What can hang from each mark:
B: N
P: C Z
X: N
Z: W
C: N P Y
Y: C
H: N
W: B
N: F K X

Known rows, with every way that one mark hangs from another:
C[N[F K X] P]: 0.791	1.124	-0.516	1.667	-0.211	-1.049	1.086	-1.962	-1.017	0.676	-3.274	1.238	0.592	-1.534	-0.295	0.891	-4.346	-1.809
N[K]: 0.014	-2.717	-0.017	0.416	-1.283	3.106	2.374	0.785	-0.684	-1.090	-1.726	0.084	-0.101	-0.669	-0.778	-1.976	-2.164	0.879
Y[C[N[K X] P]]: 1.931	-2.483	-1.197	-1.871	-2.161	0.696	-1.202	-0.941	-3.003	-0.511	-1.493	0.753	-2.778	0.747	-1.692	0.726	-2.354	-0.434
Z[W[B[N[F]]]]: -2.352	2.441	2.698	1.011	2.390	0.515	0.745	1.115	3.952	-0.521	1.566	-2.800	4.802	-4.292	1.858	-1.865	6.211	2.134
W[B[N[F X]]]: -0.988	3.393	3.188	2.849	0.622	0.336	0.438	2.484	3.271	0.593	-0.551	-2.440	3.623	-5.191	1.878	-2.095	2.857	1.722
C[N P Y]: -0.695	3.337	0.539	-4.210	-1.118	-1.059	0.438	-0.580	-1.087	-1.263	-1.333	0.339	-0.460	3.771	-1.874	-0.209	-1.665	-0.567
B[N[F K X]]: 0.178	0.838	2.052	4.585	-0.237	1.029	0.295	-0.236	-0.355	0.257	-3.683	-1.928	2.003	-5.229	0.634	-1.655	-1.444	0.248
X[N[F]]: -3.291	3.855	0.825	4.330	0.524	2.106	2.798	-1.823	1.964	-0.220	-1.606	-0.735	1.485	-0.442	-1.719	-0.740	-1.091	-0.137
Y[C[N[F K X] P[Z[W]]]]: 2.289	-2.238	-3.390	-0.222	0.666	-0.533	-2.434	-2.055	-1.884	1.342	1.872	2.151	-1.591	0.608	-0.105	2.524	-0.254	-1.599
Z[W[B[N]]]: -2.227	0.794	3.698	-1.661	2.254	2.161	-0.088	1.537	3.666	-1.496	2.577	-2.379	3.842	-3.950	1.371	-2.264	7.078	3.851
Z[W[B]]: -1.707	-1.135	1.498	-1.617	1.148	2.355	1.843	2.789	3.859	-1.426	2.987	-0.502	2.521	-1.600	1.029	-2.473	4.968	3.451
C[N[K X]]: 0.283	-1.379	0.898	1.284	-1.911	2.103	1.230	-1.658	0.092	-0.007	-2.022	1.082	-0.054	-2.189	0.541	-0.251	-3.181	1.027
X[N[F K]]: -1.770	0.625	0.453	4.821	0.321	1.983	2.270	-2.215	0.057	-0.786	-3.876	-0.684	1.104	-2.154	-1.366	-0.651	-2.752	-1.410
B[N[F]]: -2.090	4.092	1.589	2.516	0.175	1.502	1.810	-0.635	1.259	0.201	-0.874	-2.252	2.506	-1.782	-0.649	-1.589	0.881	0.674
X[N[K]]: -1.755	-0.817	1.332	2.239	0.185	3.553	1.571	-1.730	-0.197	-1.571	-3.003	-0.399	0.086	-1.881	-1.665	-1.044	-1.853	0.511
C[N[F X] P Y]: -0.051	4.711	0.378	0.016	-1.117	-3.138	0.296	-0.397	-0.437	0.284	-2.737	0.293	0.424	1.829	-0.580	0.038	-3.001	-1.735
P[C[Y] Z[W[B[N]]]]: -1.011	-1.791	2.558	-3.201	2.397	-1.584	-3.183	4.053	1.513	-0.884	3.584	-2.693	0.077	0.559	1.690	-0.740	5.973	2.437
H[N[F K X]]: 1.471	1.745	0.821	6.484	-1.604	0.181	3.257	0.153	-0.093	-1.038	-4.273	0.964	1.190	-2.927	0.593	-1.663	-2.541	1.133
W[B[N[K X]]]: 0.719	-1.361	3.567	0.852	0.197	1.845	-0.747	2.712	0.940	-0.649	-1.891	-2.021	2.100	-6.541	1.936	-2.393	1.837	2.432

Rows:
1.285	-1.971	-1.631	2.891	-3.427	0.552	0.451	-1.695	-1.616	0.667	-2.075	-0.157	-1.343	-0.540	-0.045	0.278	-2.693	-1.200 -> Y[C[N[F K X]]]
-1.904	-0.896	1.576	0.835	-1.424	0.355	1.107	-0.201	1.568	0.454	0.420	-0.070	-2.071	1.381	-0.372	0.446	-2.112	2.208 -> P[C[N[X]]]
0.427	4.358	-1.933	-2.216	0.165	-2.530	-0.030	-1.189	-1.126	1.178	0.489	1.771	-0.570	4.489	-0.951	1.562	-2.289	-2.881 -> C[N[F] P[Z] Y]
1.283	0.516	-2.235	-1.957	1.431	-1.321	-2.249	0.513	1.502	1.701	4.824	1.648	-0.100	0.498	1.197	2.206	4.143	-0.101 -> Y[C[N[F X] P[Z[W[B]]]]]
-0.359	2.260	-2.474	-1.318	-1.696	-0.444	1.080	-1.903	-1.118	0.327	0.495	0.036	-1.069	3.797	-2.402	1.069	-0.944	-1.835 -> Y[C[N[F] P]]
1.017	-1.031	1.340	0.031	-3.026	-0.177	-0.019	-0.287	-1.460	-0.809	-3.715	0.170	-0.622	-0.435	0.545	-1.099	-3.531	-0.097 -> C[N[K X] Y]
1.677	-2.289	-4.127	-1.696	0.872	-0.317	-1.572	-2.785	-2.227	0.792	2.442	1.802	-1.508	2.301	-0.904	2.714	0.375	-2.496 -> Y[C[N[F K] P[Z[W]]]]
2.246	-1.219	-4.576	-1.477	-0.892	-0.098	-0.755	-2.228	-3.462	1.434	0.797	1.807	-2.596	3.100	-1.590	2.598	-2.391	-3.379 -> Y[C[N[F K] P[Z]]]
2.922	-3.835	0.193	-3.316	2.620	0.710	-5.071	2.857	-1.148	-0.272	2.799	-0.622	-0.367	-3.644	0.935	0.251	5.487	1.589 -> Y[C[P[Z[W[B[N[K X]]]]]]]
2.035	0.166	-1.248	-0.392	1.422	-3.059	-2.185	-1.241	-1.525	0.682	-0.706	1.896	0.176	0.330	0.979	1.490	-1.879	-2.334 -> C[N[F K X] P[Z[W]] Y]
-0.463	-3.798	0.549	-3.296	1.275	-1.530	-1.264	5.246	1.602	-0.658	4.075	-0.716	-1.364	2.947	1.388	-0.959	4.115	1.913 -> P[C[Y] Z[W[B]]]
-0.797	3.669	0.923	2.155	-2.463	-1.652	1.217	-0.601	0.967	0.512	-2.380	-0.282	0.661	0.836	0.491	-0.841	-2.602	-0.748 -> C[N[F X] Y]
2.390	-2.803	-3.661	-4.060	-0.991	1.458	-1.414	-1.728	-3.615	0.417	1.632	2.098	-3.680	3.352	-2.024	2.268	-1.549	-1.613 -> Y[C[N[K] P[Z]]]
0.804	1.789	0.020	5.030	-1.571	0.402	4.131	-0.676	-0.447	-1.644	-3.683	0.753	1.254	-1.347	-0.119	-1.596	-2.000	0.214 -> H[N[F K]]
-1.844	-2.811	0.199	-2.853	1.867	0.147	-0.349	0.650	3.465	0.558	5.972	0.870	-0.576	1.415	1.681	1.736	3.976	2.552 -> P[C[N] Z[W[B]]]
1.271	-2.547	-0.919	2.271	-1.542	-3.275	-1.196	0.254	-1.894	1.543	-1.862	0.387	-2.911	2.086	1.168	1.492	-4.874	-2.378 -> P[C[N[F K X] Y] Z]
-2.687	0.638	-0.264	1.927	-1.191	-0.958	2.746	-1.593	1.294	0.706	0.134	-0.797	-0.872	2.877	-0.759	0.833	-2.184	-0.468 -> P[C[N[F]]]
-1.822	-2.057	2.140	-2.064	3.465	0.778	-1.882	2.758	2.937	-0.012	5.288	-1.878	0.430	-1.235	1.488	-0.047	6.489	3.415 -> P[C Z[W[B[N]]]]
1.661	0.145	0.614	-2.315	3.660	-2.853	-3.339	2.310	-1.049	-0.475	-0.085	-1.333	2.558	-2.392	1.580	-0.276	3.798	-1.508 -> C[P[Z[W[B[N[F K]]]]] Y]
0.958	0.479	-3.131	-4.761	-0.758	1.635	-1.029	-1.303	-1.655	0.904	3.815	2.148	-3.332	4.980	-2.271	2.197	0.168	-0.509 -> Y[C[N P[Z]]]
0.345	0.761	-0.917	-4.411	2.089	-0.435	-1.241	2.157	-0.554	-0.944	2.636	1.358	-0.476	3.755	-1.127	-0.535	1.760	0.606 -> C[P[Z[W]] Y]
0.538	-2.619	-1.670	0.836	-1.295	-3.034	-0.294	-0.605	-2.358	0.984	-1.218	0.097	-2.736	3.834	0.379	1.508	-4.398	-3.119 -> P[C[N[F K] Y] Z]
